Each row was made from one path, in order. Every step used is in the known rows, and no mark comes twice. Write each row's path.
(in the rows, 128 means zero)
Known rows
Y > G > M > H > E > U: [114 128 129 121 150 135 136 123 115  73 107 123 152 119 119 129 122 123
 127 125 118 129 134  98 122 126 134 116 100 140 118 123 114 133 118 120
 129 130 140 133 127 122 125 125 105 152 140 134 138 104 118 121 149 171
 152 142 129]
R > K > Y > X > V > S: [185 104 145 143  71 124  91 142 127 164  98 133 124 118 146 117 128 134
 118 131 110 119 122 173 142 130 118 138 150  97 119 132 154 112 125 157
 111  96 130 123 128 148 117 135 143 102 140 110 131 143 102 146 119 139
 116 122 129]
F > U > E > H: [128 126 118 115 186 123 129 171 127 113 110 130 135 136 123 130 111 115
 118 125 161 118 126 120 123 124 136 136  91 135 124 121 143  94 156 131
 133 132  94 136 159 109 158 117 134 150 145 132 131  90 120 132 135 106
 120 128 117]
N > E > H > M: [ 92 158 135 147 136 145 138 141 111 143 118 132 153 146 141 126 112 119
 139 134 156 120 130 127 120 126  96 115 149 116 115 131 128 113 113 122
 125 131 149 131 113 130 126 138 139 135 100 128 136 124 126 137 119 143
 115 125 120]
K > Y > G > M > H > E > U > F: [183 121 140 117 173 128 127  94 105  65 135 123 132 125 120 134 133 114
 145 127 108 144 122  97 125 114  95 129 118 150 125 130 114 142 138  99
 134 128 106 126  94 136 129 110 118 130 123 136 126 132 129 121 151 133
 143 152 119]
Y > K > R: [106 126 111 121 159 133  98 171 146 181 102 141 149 133 140 106 112 111
  85 132 103 113 118 115 126  79 150 113  98 113 139 130 123 146 151 129
 123 124 144 117 207 131 153 124 118 129 123 133 140 107 168 112 114 156
 105 108 119]
Y > G > M > H > E > U > F > J: [104 164 146 146 139 143 150  95 116  85 133 120 144 127 141 136 127 126
 130 130 143 148 128  92 135 115 150 119 114 144 127 127 129 161 128 116
 134 125  87 127 103 118 103 120 129 157  92 128 115 139 150 123 153 116
 142 146 126]
E > H > M > G: [ 73 151 125 124 100 138 128 137 131 112 131 129 138 155 148 130 126 138
 139 132  99 130 131 117 128 125 119 126 134 138 138 135 115 140 133 122
 132 132  92 127 148 134 135 139 129 127 107 117 141 161 115 128 138 126
 112 114 130]
F > U > E > H > M > G > Y: [137 116  99 132 121 113 130 133 117 124 127 129 101 144 150 143 146 156
 136 112 135 139 135 126 128 147 103 126 148 139 123 130 133 126 118 122
 138 151 130 124 134 125 144 115 142 124 106 132 125 158 120 115 126  91
 120 116 127]
E > U > F: [135 112 124  96 181 114 143 136 120 102 153 123 134 139 127 125 127 111
 134 124 107 128 111  87 123 113 129 125 109 129 131 124 123 127 146  94
 124 143 136 139  97 120 150 127 129 141 135 115 132 129 135 123 159 128
 139 156 121]
N > E: [ 97  85 111 145 162 151 124 156 132 168 145 134 129 126 109 124 119 121
 119 125 165 137 131 127 129 124  75 116 122 115 128 120 117 131 123 113
 128 126 180 137 139 124 128 119 132 141 121 100 139 112 142 130 106 121
 121 134 135]
H > E > U > F > J: [ 84 148 133 152 145 138 159 111 119 105 115 122 148 133 147 132 119 125
 122 126 148 148 117  87 134 109 139 117 105 134 133 122 130 156 131 104
 133 128 124 132 105 116 112 122 140 164  93 109 117 138 154 126 146 107
 137 153 127]
K > Y > G > M > H > E: [167 125 130 158 126 151 124  83 119 103 111 127 133 107 109 137 129 129
 137 134 142 160 142 127 133 136  82 135 126 136 123 129 115 152 111 131
 151 116 118 117 131 133  98 116 111 125 115 139 124 124 134 131 121 131
 130 137 131]
F > U > E: [166  91  87 142 159 139 130 133 126 155 129 131 129 136 113 126 123 124
 118 115 166 149 121  95 128 131 138 126  87 154 137 125 134 113 128 126
 142 136 117 134 155 112 138 101 131 149 147 118 117 121 153 117 103  81
 126 147 130]
Y > G > M > H > E: [145 129 129 148 121 150 123  94 121 112 129 126 132 107 115 133 127 129
 135 132 135 151 145 121 130 139 111 126 116 134 121 129 117 152 105 135
 152 118 104 116 124 124 100 122 105 130 119 135 127 123 139 130 122 137
 136 140 132]
M > G > Y: [115  91  97 122 122 108 138 147 133 132 146 125  91 130 141 140 149 161
 124 115 118 137 131 132 134 146 108 128 156 122 131 124 122 140 129 114
 133 156 159 130 126 122 145 126 140 122 117 121 132 154 125 113 133  96
 121 113 135]
F > U: [116  95  86 122 146 140 157 153 156 153 149 141 144 150 114 124 131 123
 129 113 132 152 126 105 119 108 173 136  88 119 146 120 141 115 128 127
 138 149 138 137 162 110 156 127 133 113 129 130 115 109 159 117 130 107
 129 147 134]
M > H > E > U > F > J: [102 160 139 155 149 138 149 103 122 102 124 124 149 131 142 134 118 125
 129 130 146 153 126  91 134 119 137 118 101 130 132 121 133 163 129 111
 138 125 117 130 126 117 108 126 134 168  97 109 117 131 152 129 157 108
 138 153 122]
S > V > X > Y > G: [140 135 137 111  50 122 117 136 128 135 135 130  99 128 131 122 138 132
 126 130 124  90 122 150 125 108 160 132 118 142 133 137 125 115 146 135
 103 119  79 131  93 154 113 135 133 117 150 120 139 112 116 132  85 132
 115 109 137]
U > F > J: [ 92 149 129 151 139 138 163 120 132 135 146 122 138 138 142 132 122 127
 122 130 155 149 116  99 137 111 141 125 119 124 139 123 136 156 139 110
 135 133 116 132 109 115 117 132 149 153  92 109 111 144 165 128 138  89
 128 145 126]
S > V: [120 114 136 102 147 133 131 125 146 173 125 118 129 110 103 130 118 139
 147 130 129  89 124 142 116 107 128 143 135 112 130 128 136 114 139 134
 109 134 145 137 136 130 108 152 142 132 124 111 153 153 133 139 125 127
 106 136 134]
R > K > Y > G > M: [112  86 123 112 122 133 171 121 123  99 145 116 119 118 104 137 140 121
 132 127 129 126 120 132 135 112 136 142 165 140 119 137 120 125 137 124
 116 142 149 119  89 130 136 111 131  88 119 170 124 133 147 111 114 131
 133 105 137]
G > Y > X: [129 137 124 121 136 108 121 139 145 196 140 121  88 112 128 124 147 151
 111 112 131 113 130 134 121 160 152 127 129 112 145 131 143 126 123 131
 119 133 159 134 124 124 142 135 133 115 135 113 109 142 120 124 112 129
 143 125 137]
S > V > X: [ 93 124 118 104 106 124 106 105 137 193  88 131 119 118 124 129 125 145
 135 124 120  94 119 136 126 121 120 135 120 113 137 130 146 122 120 138
 109 112 129 138 115 127 109 155 138 136 142 104 143 131 130 149 124 118
 117 141 135]
E > H > M: [ 86 165 134 135 122 133 152 140 116 134 121 128 156 147 145 127 114 122
 141 136 139 114 123 122 120 124 128 121 149 113 119 131 129 113 122 123
 126 139 143 131 111 128 134 147 139 129 107 135 134 130 128 138 130 146
 117 125 118]
R > K > Y > X: [124 117 125 130 134 118 123 119 146 177 108 120 120 111 108 124 129 132
 122 129 127 130 117 138 136 136 123 147 105 122 157 134 139 139 143 128
 120 112 204 128 170 147 138 125 136 108 130 121 107 133 130 129 105 134
 130 125 131]
N > E > H > M > G: [ 76 148 124 130 106 147 120 138 127 112 130 131 140 151 146 130 123 136
 142 132 110 133 135 119 128 124  94 122 135 141 135 135 112 142 128 120
 130 127 102 128 152 135 129 131 127 132 103 115 143 161 114 130 133 124
 112 115 131]
Y > X > V: [118 157 160 127 104 121  99 147 143 176 142 126 105 114 127 111 112 126
 115 135 105  89 122 152 130 145 161 132 137 117 134 124 127 104 132 148
 120 104 123 129 113 124 127 127 132 111 152 112 116 143 101 142 111 144
 129 120 138]
S > V > X > Y > G > M > H: [156 144 146 115 114 123 112  91 138 123 162 127 120 113 109 135 140 130
 144 143 126 111 149 156 125 146 138 134 146 127 120 132 135 132 120 158
 125 122  91 124 122 128 102 144 115 124 135 143 138 108 131 139 147 132
 132 116 125]
M > H: [142 125 123 136 157 127 114 127 150 136 168 132 141 125 102 126 127 127
 132 146 138 145 142 129 124 142 138 128 118 107 138 119 131 146 127 146
 146 131 141 136 177 119 124 156 117 142 135 122 135  95 142 138 161 127
 127 134 118]
K > R: [123 104  97 125 149 139 115 148 147 171 105 128 149 125 132 114 111 118
  93 134  92  95 116 111 133  95 120 123 106 106 137 130 115 123 153 131
 129 124 146 130 171 130 135 118 131 142 127 120 135  92 157 122 125 152
 107 124 127]
H > M > G > Y: [117 113 102 132 107 114 134 128 123 138 140 127 100 138 147 139 149 160
 133 118 121 137 131 127 131 145  99 122 167 122 127 130 123 141 114 114
 134 155 158 127 114 128 137 130 142 119 105 123 129 171 127 115 127 102
 118 118 133]
S > V > X > Y > K: [ 94 147 139 111 106 101 120 151 134 190 112 148 121 139 151 117 127 119
 114 128 147 125 119 165 122 111 158 120 113 125 132 128 148 144 121 125
 107 127 158 115 152 135 143 156 122 118 147 125 139 134 143 129  90 124
 113  99 117]
N > E > H: [ 83 123 133 121 185 133 127 191 130 121 123 132 135 131 121 129 109 115
 116 130 156 111 131 146 125 122  94 126 116 107 118 118 129 109 150 120
 122 125 141 137 152 114 149 131 135 146 127 120 148  84 112 139 138 135
 117 116 119]
G > M > H > E > U: [101 118 122 121 163 132 144 117 118  89  99 124 158 120 121 131 118 122
 128 125 118 134 134 100 124 136 121 116 107 133 116 119 119 133 112 118
 131 130 165 132 132 116 128 126 107 160 139 131 135 104 123 126 156 165
 152 147 126]
J > F > U > E > H > M > G > Y: [138 140 111 120 121 108 129 135 122 118 126 129 103 144 161 141 148 151
 136 108 135 146 135 135 130 140 112 124 162 139 125 129 127 121 115 118
 140 153 128 125 126 126 140 118 140 122 113 134 121 172 114 110 132  83
 123 127 127]

Write each row's path
[149 113 133 123 140 129 129 105 136  98 167 123 132 115  95 135 139 124
 141 144 128 143 143 144 132 136 135 140 147 130 125 129 127 147 130 148
 137 130 139 121 155 128 121 132 117 114 121 161 133 107 146 127 152 131
 134 114 120]	R > K > Y > G > M > H
[119 131 131 120 138 125 136 117 112  76 107 125 148 122 128 130 122 121
 129 127 118 123 135 114 125 134 126 116 105 141 115 122 116 129 119 119
 126 127 146 129 120 125 121 121 110 151 145 132 136 100 112 125 141 166
 150 137 128]	X > Y > G > M > H > E > U
[147 150 159 138 114 118  99 131 139 165 118 128 105 114 115 116 114 130
 116 138 108  97 119 160 131 141 127 142 143 122 137 126 124 103 142 142
 118 101 141 129 124 139 125 117 139 104 148 117 109 140  97 144 110 137
 122 116 134]	K > Y > X > V
[126 101 125 121 127 139 166 122 126  97 149 120 115 124 103 138 144 125
 130 125 129 122 121 129 125 116 134 139 172 141 121 137 116 123 139 124
 116 149 123 126  79 131 134 112 130  93 120 165 119 133 140 111 116 128
 134 111 139]	K > Y > G > M
[136 162 129 125 124 110  96 124 129 169 122 122  88 120 144 129 145 155
 119 115 126 112 135 134 125 166 129 124 130 139 141 138 140 129 120 135
 123 124 113 127 136 131 136 124 131 126 128 111 114 162 100 124 111 120
 137 116 133]	U > E > H > M > G > Y > X
[179 121 150 137  74 130  91 153 132 174 119 136 121 123 151 111 130 135
 112 129 107 109 125 160 132 135 141 129 155  94 119 131 152 107 116 162
 109 103  95 129 110 139 115 146 137 109 147 101 128 144 100 146 123 140
 121 127 136]	Y > X > V > S
[156 133 134 152 103 141 130  86 120 113 128 128 128 107 125 135 129 126
 136 134 138 148 146 137 132 145 105 127 120 135 118 129 117 145 104 134
 150 115 107 113 113 129  97 120 110 128 127 131 129 119 137 134 114 133
 130 133 132]	X > Y > G > M > H > E
[153 123 132 114 178 123 122 109 111  95 139 125 140 128 129 128 125 113
 140 126 111 142 123  90 126 120 105 121  99 135 128 123 120 141 132 100
 139 129 121 132 109 124 133 125 118 150 127 115 130 128 133 127 157 129
 143 164 119]	M > H > E > U > F
[152 131 144 124 124 125 130 112 139 107 184 128 125 123 107 132 141 122
 137 143 128 133 147 146 125 146 149 130 149 127 121 128 127 135 123 151
 134 134  99 124 127 124 116 139 113 121 134 149 130 103 136 130 148 135
 136 114 125]	X > Y > G > M > H
[183 119 146 136  64 122  84 149 133 164 116 136 107 120 159 118 141 147
 115 123  97 112 131 170 135 143 121 129 163  99 117 132 149 113 115 160
 113 105  88 125 111 142 117 140 138 107 140 102 130 160  91 143 127 129
 120 119 136]	M > G > Y > X > V > S
[149 111 128 153 117 144 128  80 116 104 111 125 135 101 111 139 125 127
 141 136 140 162 142 133 141 134  91 136 115 136 121 130 117 157 109 130
 152 109 149 111 137 134 102 113 115 123 116 142 128 123 144 131 118 133
 129 135 128]	R > K > Y > G > M > H > E
[173 102 137 142  75 132 108 160 128 156 120 139 131 130 149 116 127 132
 115 132 115 115 122 159 135 126 126 128 165  90 109 126 145 107 121 153
 116 112 105 130 104 138 116 145 140 114 142 110 139 137 109 146 131 134
 113 127 131]	X > V > S
[104 121 120 130 162 131 133 122 120  94  94 127 160 124 117 127 114 123
 125 127 121 136 131  97 124 131 120 114  89 128 124 117 119 135 118 115
 135 127 166 137 152 118 126 134 107 167 140 117 138  99 118 126 154 165
 148 151 124]	M > H > E > U
[134 127 127 121  46 120 124 145 126 132 142 133 100 134 136 122 139 130
 117 129 127 102 120 138 130 114 166 127 116 140 135 135 119 119 144 128
 112 122  83 131  86 148 123 133 130 119 151 124 133  99 121 128  82 130
 120 111 137]	V > X > Y > G
[105 118 131 109  83 125 159 121 123 120 157 123 103 126 131 132 146 121
 124 122 126 104 125 141 128 132 153 127 161 138 114 138 124 113 123 131
 113 139  98 123  49 126 125 121 128 101 142 153 124 125 136 120 103 132
 137 106 142]	V > X > Y > G > M
[182 144 156 140  58 122  81 149 123 156 104 137 116 130 168 120 135 146
 123 126 100 107 133 170 133 144 120 127 172 102 110 135 154 104 113 163
 109 105  76 122 108 144 114 143 140 105 128 109 133 161  79 148 132 139
 116 114 129]	E > H > M > G > Y > X > V > S
[115 109 123 125 151 128 140 109 110  66  84 121 154 114 116 134 122 120
 135 127 118 140 130 112 133 121 118 124 100 144 118 124 116 139 123 116
 128 125 179 126 147 131 126 116 111 146 134 145 138 104 119 122 146 168
 147 137 124]	R > K > Y > G > M > H > E > U
[126 179 135 132 135 133 138 129 113 135 111 131 154 152 150 127 115 118
 144 125 160 129 124 121 119 124 134 119 141 135 121 132 130  99 115 126
 137 137 121 128 114 123 130 132 137 134 117 138 119 142 126 128 122 117
 123 142 118]	J > F > U > E > H > M
[112 137 130 122 120 123 129 111 109  84  90 129 143 120 132 129 126 123
 127 123 117 124 134 114 127 137 124 114 100 142 115 124 121 127 110 122
 124 118 135 128 117 127 117 123 105 151 151 130 134  94 109 129 139 165
 151 136 129]	V > X > Y > G > M > H > E > U
[125 137 156 135 104 113 102 134 136 163 114 124 108 109 121 117 111 124
 120 140 107 101 118 168 138 140 131 143 138 123 136 125 128 112 142 141
 120  96 168 123 133 140 129 114 142 102 147 125 112 140 104 143 109 138
 122 115 130]	R > K > Y > X > V
[147 135 128 138 148 125 118 116 150 180 112 125 114 117 102 122 133 140
 116 126 125 121 118 132 123 134 117 144 121 121 159 133 136 130 145 129
 117 120 165 137 156 148 137 129 135 115 133 109 102 132 121 129 110 130
 130 126 136]	K > Y > X
[117 134 111  97 142 129 160 153 163 155 152 139 147 154 133 124 134 116
 138 104 137 165 123 118 117  99 185 135 114 119 149 118 133 105 127 122
 145 155 130 137 150 109 151 130 129 108 137 137 101 131 146 107 142 102
 135 165 133]	J > F > U
[100 168 126 118 106 139 122 127 130 108 126 132 140 160 157 129 128 133
 147 121 113 143 132 117 125 121 124 127 132 154 140 134 114 129 127 124
 141 134  73 126 154 131 132 126 127 129 114 122 127 174 115 121 135 106
 117 133 131]	J > F > U > E > H > M > G
[168 119 103 127 157 130 128 131 132 151 135 129 132 139 126 124 125 118
 125 109 172 157 120 106 127 124 147 127 101 153 139 124 129 108 125 123
 150 138 113 134 143 113 135 107 129 146 155 122 109 141 145 113 110  76
 132 164 131]	J > F > U > E
[141 142 137 122 112 123 120 100 136 115 171 130 122 119 113 132 143 126
 136 142 125 124 146 145 128 152 148 128 143 126 123 130 131 137 119 153
 133 125  88 124 124 124 112 141 113 121 139 147 129  96 136 136 145 133
 138 114 124]	V > X > Y > G > M > H
[161 129 135 129 148 134 123 104 140  95 172 127 130 118  91 135 141 128
 139 144 128 137 144 135 125 139 140 138 157 129 127 129 125 142 132 146
 136 134 111 127 150 129 118 137 115 116 123 154 127 104 138 128 154 133
 133 115 123]	K > Y > G > M > H
[118 127 131 122 179 118 130 171 120 114 108 123 130 132 126 129 109 117
 111 132 162 105 123 130 126 134 122 131 107 129 119 122 135 102 157 126
 129 130 104 138 145 113 148 128 135 161 148 127 140  98 113 137 134 117
 121 123 115]	U > E > H
[120 159 127 144 137 137 136 128 109 135 111 131 153 151 143 127 115 122
 140 130 155 122 125 111 119 128 129 121 136 135 120 133 136 105 113 126
 132 136 119 130 123 122 133 130 138 137 112 134 127 131 133 132 118 124
 119 132 119]	F > U > E > H > M
[ 98 150 116 129 108 141 121 128 127 110 124 132 138 158 147 131 127 137
 141 127 110 137 132 109 129 125 115 128 120 155 137 136 121 136 129 126
 137 130  75 126 158 132 135 122 129 133 110 120 134 159 120 125 133 109
 115 121 130]	F > U > E > H > M > G
[143  88 121 128 104 133 135 147 128  97 126 121 119 125 102 128 133 127
 128 133 130 135 113 127 136  85 141 147 115 143 143 136 111 138 167 117
 118 127 156 127 143 157 138 119 139 100 120 149 135 115 134 113  96 128
 114 110 128]	R > K > Y > G
[109 112 132 110  96 129 173 133 126 109 173 120 109 127 125 132 144 118
 126 125 127 108 126 138 125 128 157 129 165 138 112 136 120 112 128 128
 114 146 105 123  58 126 128 119 128  98 134 155 124 127 137 116 103 137
 135 105 141]	X > Y > G > M
[102 118 124 119 156 105 132 184 132 170 138 142 113 137 138 122 139 131
 106 116 158 152 123 139 120 113 168 116 135 116 128 121 140 155 123 117
 122 158 190 119 157 116 173 148 122 109 118 144 134 145 152 106 108 119
 125 102 116]	G > Y > K
[124 180 167 128  92 109  89 142 130 154 127 126  90 120 149 120 122 138
 123 131  99  87 132 167 127 154 138 131 158 125 124 129 130 103 126 149
 119 106 108 121 106 130 130 122 139 105 135 121 120 157  83 143 117 138
 123 107 132]	E > H > M > G > Y > X > V
[119  60 100 138 140 115 157 120 130 125  94 123 141 123 104 138 121 124
 134 136 140 154 107 142 149 111  78 153 123 116 140 125 127 141 156 106
 130 131 252 127 174 147 146 119 152 113 119 140 125 120 149 127 117 112
 109 119 120]	R > K > Y
[171 131 143 112 150 118 132 100 106  75 148 124 124 127 137 130 135 109
 142 127 110 133 125 108 126 124 107 123 112 147 119 129 118 135 129 102
 132 128  98 125  75 131 124 111 116 140 133 128 129 128 127 124 142 134
 145 151 122]	X > Y > G > M > H > E > U > F
[133 122 124 126 157 135 135 112 113  65  88 126 150 120 110 132 122 124
 130 126 118 137 130 106 123 124 113 122 107 143 120 124 113 137 124 115
 127 128 152 132 135 131 122 118 110 150 134 138 130 101 114 122 147 165
 145 138 125]	K > Y > G > M > H > E > U
[128 123 128 124 161 129 141 108 145 126 178 128 137 118 103 134 134 125
 140 143 131 136 146 134 125 154 139 129 148 111 123 123 134 140 114 146
 143 138 129 128 146 111 123 143 114 128 130 143 129 110 148 134 165 131
 140 128 122]	G > M > H
